What can hang from each mark:
j_759: j_125 j_192 j_934
j_192: j_759
j_587: j_192 j_923
j_125: j_759 j_892 j_923
j_923: j_125 j_587
j_892: j_125
j_934: j_759
j_437: j_923

Each row was made from one small tree. Brackets hold a mark, then the marks that hang from it, in the order of their numbers. Every link used is in the known rows. Write each row's tree.
Known rows:
{j_125 j_759 j_892 {j_923 {j_587 j_192}}}: [ -3.5  -8.2 -44.7 -19.0  -2.0   9.1 -22.0   9.1   0.3   8.0   1.0 -11.8
  24.5 -16.4  -7.9   2.2   4.1 -11.9  -4.3   5.9 -18.8  10.7   2.8   2.9
 -19.2]
{j_892 {j_125 {j_759 j_192 j_934} j_923}}: [  7.1 -21.1  -6.2   3.5   0.0   5.5  -3.9   2.2   5.9  -1.3  -2.7 -19.5
   2.5  -8.8   7.9   2.4   4.1 -18.8   8.1  14.2  -2.7 -24.8   4.8  13.2
 -11.5]
{j_125 j_759 j_892}: [  0.5  -4.7  -0.6  -5.7  -4.0  -4.4  33.4   5.5   2.8   7.4  -8.8 -15.4
   8.8  -7.6   2.3   0.5  13.4 -14.0  -2.6   3.5 -21.4   1.9   9.0   8.0
  -8.3]
{j_437 {j_923 j_125 j_587}}: [  1.8  -9.2   1.6  -4.4   4.3   4.9  -5.8   4.0  -2.4   1.0 -27.0 -17.1
 -11.8   2.8 -13.2  24.8   7.6 -18.4 -10.7  -9.5  -2.1  23.6   8.1 -18.7
   6.3]
{j_587 {j_192 {j_759 j_125}} j_923}: [ 14.9  -4.1   6.2  -0.4   4.1   4.6 -42.0  11.4  -6.4   0.4   7.2  -2.0
   0.7 -13.8  -3.3  19.2  -9.1  -9.3 -18.5 -13.9 -17.5   4.7  15.4 -12.6
   3.0]
{j_759 j_125 j_192 j_934}: [ 17.8   0.0  28.8  17.2   0.6   0.7  21.5  -0.5   4.2  -4.0 -12.7 -22.4
 -11.7   5.3  11.3  30.3  11.4 -22.5   0.3 -18.9  -1.4  -7.2   6.4  16.3
  -1.1]
{j_587 {j_192 {j_759 {j_125 j_923}}}}: [  8.9  -1.2  19.5   0.4   4.0   8.5 -23.8   5.1  -1.0   2.0   5.8  -3.7
  -3.8  -2.9  -1.0  19.0  -2.5 -12.2 -12.4  -9.9 -14.3   5.9  14.0   5.6
  -1.4]
{j_192 j_759}: [ 10.4  -3.6  44.6  10.2   4.2   1.5  36.1   4.4   1.6   7.6  -4.6  -9.3
 -16.4   6.1   1.2  12.5   6.5 -13.0 -12.2   0.2 -14.1   7.7  17.8   2.4
   4.7]
{j_892 j_125}: [  0.7 -19.0  32.7  -0.5   5.2   3.5  16.5   3.1   6.1  -1.1 -17.1 -18.9
 -29.5   7.2   3.9  21.9  10.6 -11.4   3.1  10.7 -10.0 -18.4  10.8   5.5
   3.3]
{j_892 {j_125 {j_759 j_192 j_934}}}: [  7.0 -17.9  20.6   8.1   0.1  -2.9   3.7  -4.4   6.7  -1.5  -7.0 -20.8
  -5.8  -6.7   7.3  13.3   8.6 -15.5   4.6  12.4  -2.6 -21.3   5.3  14.2
  -7.4]
{j_923 {j_125 {j_759 j_192 j_934}} j_587}: [  8.1  -5.0   5.8   4.7   4.9  -2.2 -19.2  -5.1   5.3   5.8 -17.4 -27.4
  -0.8  -9.7 -11.3  26.0  14.0 -15.9  -9.6 -13.9  -1.4  30.2  -1.6   8.2
 -11.9]
{j_437 {j_923 j_125 {j_587 j_192}}}: [  0.6 -10.3  -2.5  -6.0   3.9   7.4 -37.9   4.1  -4.9   0.4 -23.0 -11.8
  -6.9  -1.4 -15.8  25.6   1.0 -13.9 -15.0  -8.5  -1.3  25.2   8.8 -17.7
   4.8]
{j_759 j_192}: [ 13.7  -8.6  34.1  10.8   1.5   5.4  28.5   7.9  -1.0  -0.7 -21.5 -15.6
 -19.8  -4.0   7.1  16.8   3.6 -14.3 -21.4  -1.7   1.0   2.8  11.0   9.0
   0.9]
{j_759 j_934}: [ 10.1  -9.8  33.1  10.0   2.8   2.2  26.7   6.2   4.1  14.7 -26.2 -14.5
 -17.9  29.2   1.0  20.1  13.7 -18.2   5.4  -3.8 -15.4  -2.9   7.4   8.1
   4.2]
{j_923 j_587}: [  4.2  -6.2  28.9  -5.7   4.9   4.2  10.6   4.8   2.8   6.1 -24.2 -17.6
 -23.5   9.6  -9.1  32.2  14.0  -8.4 -10.3  -1.5 -12.9  18.7   6.5  -3.5
  -0.4]
{j_125 j_923}: [  6.8 -12.1   1.6  -4.2   2.9  13.2  18.2  16.4   0.3   7.1 -21.8 -10.4
 -16.1  14.5   0.4   7.1   4.6 -17.8  -6.7   0.7 -16.3  -0.4  11.0   2.8
  -0.1]
{j_934 j_759}: [ 11.1  -4.0  35.5  -0.9   2.2 -16.3  24.3  -0.2   0.3  12.3 -31.1 -10.1
 -37.8   7.3 -11.1  24.2  18.5 -14.1  -6.4  -4.4  -9.8  15.1  11.5  -3.6
   9.0]
{j_192 {j_759 {j_125 j_892 j_923} j_934}}: [  9.3   1.9   2.6   6.7   1.3   7.6  37.3   4.2   5.2   5.7  11.6 -15.4
   3.5   6.5   5.9  15.2  10.1 -22.2  10.8 -11.2 -17.8  -5.1  11.1  10.6
  -2.1]
{j_587 {j_923 {j_125 j_759}}}: [ 11.0 -11.0 -10.0  -4.2   3.9  -4.4 -18.0  13.2  -2.5   7.8 -19.6 -14.8
  -3.4 -10.5  -6.9   6.9   3.2 -15.5 -15.1 -14.8 -16.8  13.7   8.4 -11.4
  -0.8]
{j_192 {j_759 {j_125 j_892} j_934}}: [  9.4   4.9  23.2  12.1   2.0   0.7  45.8  -0.9   5.6   6.1   8.8 -17.2
  -2.5   7.9   6.2  22.7  13.6 -19.4   8.7 -11.5 -16.7  -2.6  11.4  11.4
   1.9]
{j_437 {j_923 j_587}}: [  3.7 -10.0   9.6  -3.0  -0.1   4.6   5.8   7.1  -4.3   0.4 -25.0 -11.9
 -11.0   6.5  -8.8  19.9   5.5 -15.3  -9.5   3.5  -6.0  11.1  10.4 -22.1
   6.3]
{j_923 {j_125 j_759 j_892} {j_587 j_192}}: [ -5.4  -3.7 -16.8 -13.1   4.8   0.1 -39.7  -0.8   2.8   9.2  -8.0 -21.3
   8.9 -17.2 -15.7  23.5  11.1  -8.5 -12.8 -12.7 -11.2  32.5  -0.4   5.7
 -13.1]

Write each row's tree:
[  4.9 -12.5 -32.3 -10.3   3.7   1.6 -52.7  14.4  -5.1   9.5  -9.4  -9.8
  14.6 -21.3  -9.0   9.1  -4.9 -11.2 -18.7 -13.8 -16.6  14.6   6.7  -7.1
  -4.2]	{j_587 j_192 {j_923 {j_125 j_759 j_892}}}
[  9.4 -14.4 -10.3  -5.8   7.8   5.7 -55.1  15.6  -6.5   8.5 -20.0  -7.2
  -7.9  -6.3 -10.3  20.3  -6.1 -10.4 -22.5 -17.2 -12.9  15.7   9.1 -10.5
   3.6]	{j_587 j_192 {j_923 j_125}}
[ 17.2   4.1  32.9   3.6   0.4 -18.7  17.6  -5.9   0.5  -1.6 -20.4 -15.9
 -32.1  -9.7  -2.9  34.7  16.5 -18.0 -10.5 -17.3   1.5  12.4  10.5   2.9
   4.7]	{j_934 {j_759 j_125 j_192}}
[ -1.0 -20.2  -0.3 -10.1   6.8  13.6  -3.1   6.2   5.9  -1.7 -11.6 -20.7
 -20.8   4.2  -2.3  23.6   8.7 -11.4   4.3  13.6  -8.0 -11.1   7.5   1.3
  -3.7]	{j_892 {j_125 {j_923 j_587}}}
[ 12.1  -2.6 -19.9   8.0  -1.6  10.8  32.7   6.3   4.2  -3.6  -4.2 -23.5
   6.4  -4.0  13.9  19.7   8.4 -26.2   7.5 -14.3  -3.0 -12.4   3.4  18.4
  -7.6]	{j_759 {j_125 j_892 j_923} j_192 j_934}
[ 14.2   4.1  41.5  14.8   3.3  -1.4  32.0  -1.7   5.2   4.8   3.8 -14.1
  -9.8  12.2   3.5  25.8  12.5 -19.5   5.3 -13.5 -16.5   0.8  12.8   8.8
   3.1]	{j_192 {j_759 j_125 j_934}}
[ 12.3 -10.4 -18.5   0.2  -1.9   6.3 -13.8   3.8   2.4   4.8  -9.0 -17.3
  16.9  -9.3  -3.5   4.0   3.9 -19.5  -4.6   4.1  -5.2   5.6  -0.8   7.6
 -18.1]	{j_125 {j_759 j_192 j_934} {j_923 j_587}}
[  5.4  -4.6  30.9  -2.8   5.5   6.8 -24.5   2.0   0.0   5.2  -4.9  -9.8
 -12.5   1.6 -11.6  30.8   3.8  -4.0 -17.7   0.0 -10.9  23.1   8.6  -2.5
  -2.6]	{j_923 {j_587 {j_192 j_759}}}
[  8.0   5.2  17.1  -5.6  -0.2 -18.8  32.5  -3.2   2.5   4.9 -18.1 -16.4
 -28.0  -1.7  -6.5  33.1  23.7 -16.6   3.3 -14.9 -12.7  10.2  10.7   1.9
   5.9]	{j_934 {j_759 {j_125 j_892}}}
[ 10.0  -7.9 -17.5  -5.5  -1.4   7.3 -12.8   6.3   0.6  -0.9  -7.6 -16.0
  10.6 -21.1  -3.3   3.2   1.0 -15.8 -15.8   5.2  -4.9  12.3   3.5   3.4
 -18.0]	{j_125 {j_759 j_192} {j_923 j_587}}
[  4.9  -6.2  -9.4   7.4   1.0  -4.1  16.8   0.5   4.9   8.4 -12.1 -25.1
   8.5 -11.1   0.6   9.6  12.7 -20.7  -4.3 -13.0  -4.8  12.1   1.7  16.4
  -8.2]	{j_923 {j_125 {j_759 j_192 j_934} j_892}}
[  8.0 -10.6 -38.9   2.0  -5.9   7.1  23.8   9.5   2.1   6.5  -1.2 -17.0
  27.0 -14.7   7.9 -11.3   3.7 -23.7   2.8   5.1  -8.5  -8.6   2.5  14.8
 -16.9]	{j_125 {j_759 j_192 j_934} j_892 j_923}
[ 12.8   1.4  -6.3  -2.1  -1.5  -9.8  25.7   0.4   0.2  -2.0 -12.9 -17.0
 -19.4 -19.3  -0.3  25.9  14.6 -20.9  -5.1 -13.4  -0.1   7.7   9.0   4.9
  -0.2]	{j_934 {j_759 {j_125 j_892 j_923} j_192}}
[ 12.0 -10.4  -0.9   1.5   8.5   6.6 -51.2  12.4  -6.4   7.0  -1.2  -4.3
  -1.3 -14.3  -9.6  15.0 -10.2 -11.2 -25.4 -14.8 -11.4  18.9  13.1 -11.7
   3.6]	{j_587 {j_192 j_759} {j_923 j_125}}
[ 12.7   0.8   7.7  14.0  -1.6   1.8  41.3   0.6   5.1  -3.1  -6.4 -25.7
  -2.1  -2.1  14.2  30.8  13.8 -22.0   6.2 -16.8  -3.3  -9.3   4.5  19.6
  -3.0]	{j_759 {j_125 j_892} j_192 j_934}
[  9.3 -10.8 -12.4  -1.7  -2.1   2.1   1.0   8.7   3.0  12.4 -13.2 -11.2
  11.3  12.2  -0.6  -6.8   6.7 -22.9   5.1   3.1 -19.7  -4.2   5.2   8.1
 -11.4]	{j_125 {j_759 j_934} j_923}
[ -0.9 -18.3  -7.6 -12.2   2.8   6.8 -15.7   2.6   6.9  -0.6  -3.5 -19.4
  -3.9  -7.6  -3.5  11.6   7.9 -12.7   5.0  16.3 -11.7 -10.8   4.9   3.8
 -11.7]	{j_892 {j_125 j_759 {j_923 j_587}}}
[ -2.4  -8.0 -40.9 -17.1  -2.3   6.3   9.1   9.9   3.3   6.8  -3.3 -17.3
  18.5 -14.4  -5.8   0.2  10.6 -14.9  -0.6   6.3 -19.1   8.1   1.9   2.8
 -17.7]	{j_125 j_759 j_892 {j_923 j_587}}
[  6.6  -0.2   1.4  -9.8   3.9   6.7   4.0   6.2   4.4  -2.6 -12.6 -18.9
 -15.4   6.0  -2.1  30.0  12.5 -16.7  -1.1 -15.2 -17.3   7.9   7.0   3.5
  -4.5]	{j_759 {j_125 {j_923 j_587}}}
[ 15.0  -7.9  22.2  13.3  -3.4  -6.4  10.0  -0.6   2.7   5.8 -14.4 -15.1
   5.4  -3.1   4.1   3.5   7.6 -18.9  -5.9   0.0  -7.0  -1.6   5.8  12.6
  -9.0]	{j_125 {j_759 j_192 j_934}}
[ 16.9  -5.4   4.6   4.3   3.5   3.6 -41.6   9.6  -4.8   5.9   6.7  -2.9
   4.7  -4.2  -3.1  20.9  -7.0 -12.3  -9.1 -13.8 -17.0   0.0  12.1  -8.5
   2.2]	{j_587 {j_192 {j_759 j_125 j_934}} j_923}
[  4.7 -16.3  21.8   3.2   0.5  -1.7   4.5  -3.0   4.8  -5.4  -6.5 -20.0
 -10.3 -16.0   7.6  12.3   7.1 -12.4  -3.6  14.0  -3.1 -16.2   9.7  11.6
  -6.7]	{j_892 {j_125 {j_759 j_192}}}
[  1.4  -7.2  -6.8  -6.1   1.0  -1.6 -17.2   0.6  -1.9   1.4 -20.4 -16.2
   0.8  -6.4 -14.6  15.3   7.7 -17.9 -10.3  -6.9  -4.7  25.3   7.2 -17.5
  -1.0]	{j_437 {j_923 {j_125 j_759} j_587}}
[ 11.6 -10.7 -10.0  -0.3  -2.6   5.1   0.1   9.2  -0.4   0.6  -8.7 -11.2
  10.2 -16.4   4.5  -7.2  -1.1 -20.4 -15.3   3.5  -8.0  -0.1   8.3   7.8
 -14.0]	{j_125 {j_759 j_192} j_923}
[ -2.4 -10.3 -31.1 -14.5   2.1  15.4  28.0  15.0   2.3   5.6 -11.8 -18.9
  -2.7   0.7  -3.1  15.4  11.2 -13.6  -1.7   3.7 -14.9   8.0   4.9   0.2
  -7.3]	{j_125 j_892 {j_923 j_587}}
[  5.0  -9.5 -36.5  -4.4  -5.2   7.5  22.9  11.5   0.4   1.5  -1.6 -15.1
  22.1 -24.9   8.6 -10.0   1.4 -19.9  -9.4   6.3  -9.0  -2.6   6.3  11.9
 -16.0]	{j_125 {j_759 j_192} j_892 j_923}
[  4.2  -8.1  12.2  -1.4   0.7   6.5 -22.5   3.8  -6.4   0.8  -8.7  -4.8
  -2.2  -2.2 -11.7  19.9  -2.7 -10.9 -14.8   4.4  -4.3  15.1  13.0 -21.2
   4.4]	{j_437 {j_923 {j_587 {j_192 j_759}}}}
[ 12.4   1.9  15.6   6.3   4.2   6.9  15.9   0.3   5.8   4.5   8.3 -15.8
  -3.1   9.6  -1.6  26.1   9.7 -19.4   6.6 -11.4 -14.9   4.9   8.6   5.5
  -2.9]	{j_192 {j_759 {j_125 {j_923 j_587}} j_934}}
[  5.0 -14.4 -26.5  -9.0   5.8   7.3 -41.5  17.6  -6.1   7.7 -14.8  -9.7
   0.2 -11.6  -7.9  17.4  -4.7 -10.9 -19.0 -16.0 -14.2  13.7   9.0  -9.3
   2.1]	{j_587 j_192 {j_923 {j_125 j_892}}}
[ 15.6  -2.3  -2.6   7.3   1.3   9.2   3.3   2.4   4.2  -4.7  -8.2 -23.6
  -2.9   0.3   4.6  32.8   8.6 -22.4   2.6 -15.5  -1.0  -0.2   0.7  12.7
  -8.6]	{j_759 {j_125 {j_923 j_587}} j_192 j_934}
[ 11.1  -6.8  12.3  11.1   3.3  -5.1  -2.2  -1.3   3.9   8.6 -18.7 -20.8
  -2.2  -4.9  -2.3  12.0  10.8 -21.7  -9.1 -14.9  -3.4  15.2   4.0  15.1
  -6.4]	{j_923 {j_125 {j_759 j_192 j_934}}}
[  2.6  -5.9  -2.6   1.0  -4.4  -5.4  33.4   3.7   5.1  12.8  -8.6 -17.0
  12.9   3.2   2.9   1.7  16.3 -17.6   9.5   2.6 -21.0  -3.7   4.6  11.7
  -7.9]	{j_125 {j_759 j_934} j_892}
[ 14.1 -11.2   8.8   0.8   4.7   6.9 -39.3  14.6  -8.1   7.2   0.8   1.0
  -0.1 -10.0  -5.6  12.0 -12.2  -7.4 -23.2  -4.0 -15.5   6.5  15.7 -13.9
   3.4]	{j_587 {j_192 j_759} j_923}
[ 17.5  -3.9   1.6  11.9   0.3   8.5  13.7   5.1   3.6  -3.2  -9.1 -19.5
  -5.1   2.7  10.8  22.5   5.9 -25.9   2.7 -16.7  -2.3  -9.3   4.3  16.2
  -5.5]	{j_759 {j_125 j_923} j_192 j_934}
[ -2.9  -2.6  -2.3  -6.2   8.8   7.2 -19.7   0.7   2.2   7.8  -0.2 -19.9
  -3.6 -11.5 -14.7  32.4   8.7  -7.6 -15.1 -13.1  -6.6  34.2   4.1   3.7
  -4.6]	{j_923 {j_125 j_892} {j_587 {j_192 j_759}}}
[  4.9  -2.0  10.1  -2.7   0.1   4.3 -25.4   1.5  -5.2  -4.1  -4.7  -7.0
  -0.8  -4.8  -9.0  24.5  -1.3 -11.8 -11.4  -3.4  -6.6  13.6  13.0 -19.9
   4.1]	{j_437 {j_923 {j_587 {j_192 {j_759 j_125}}}}}
[ 14.0   0.8  19.5  10.2   2.9   4.5  24.7   2.5   4.5   4.6   6.8 -13.1
  -4.8  12.3   3.7  19.1   8.3 -21.7   7.2 -12.1 -16.4  -2.2  11.7   8.2
  -0.4]	{j_192 {j_759 {j_125 j_923} j_934}}
[  1.1  -5.9  -8.4   1.4   2.6  -4.1  16.5   0.8   6.2  13.7 -14.9 -23.1
   5.0   1.8  -3.0  10.4  16.8 -20.8   3.8 -14.4 -15.1  12.4   3.2  15.1
  -5.5]	{j_923 {j_125 {j_759 j_934} j_892}}
[  6.0   1.2   8.7   4.5   0.0  -2.1  40.9   1.9   7.5   6.5 -10.6 -22.4
  -7.0  16.7   7.4  29.3  20.6 -20.6  18.0 -17.8 -19.2  -8.7   5.4  14.6
   0.9]	{j_759 {j_125 j_892} j_934}
[  0.7  -8.3 -10.3  -7.0   1.3   0.6 -50.0   0.9  -5.1   1.0 -17.3 -10.7
   6.3  -9.7 -17.3  15.6   0.9 -14.0 -14.8  -8.2  -4.1  25.6   7.2 -16.4
  -2.4]	{j_437 {j_923 {j_125 j_759} {j_587 j_192}}}
[  6.0   3.8  -8.0 -13.8   1.0 -10.8  16.8  -1.2   2.9   4.6 -15.6 -18.1
 -21.5  -4.7 -10.6  33.6  22.3 -16.8   4.6 -14.0 -11.6  16.1   6.1  -2.4
   0.3]	{j_934 {j_759 {j_125 j_892 {j_923 j_587}}}}
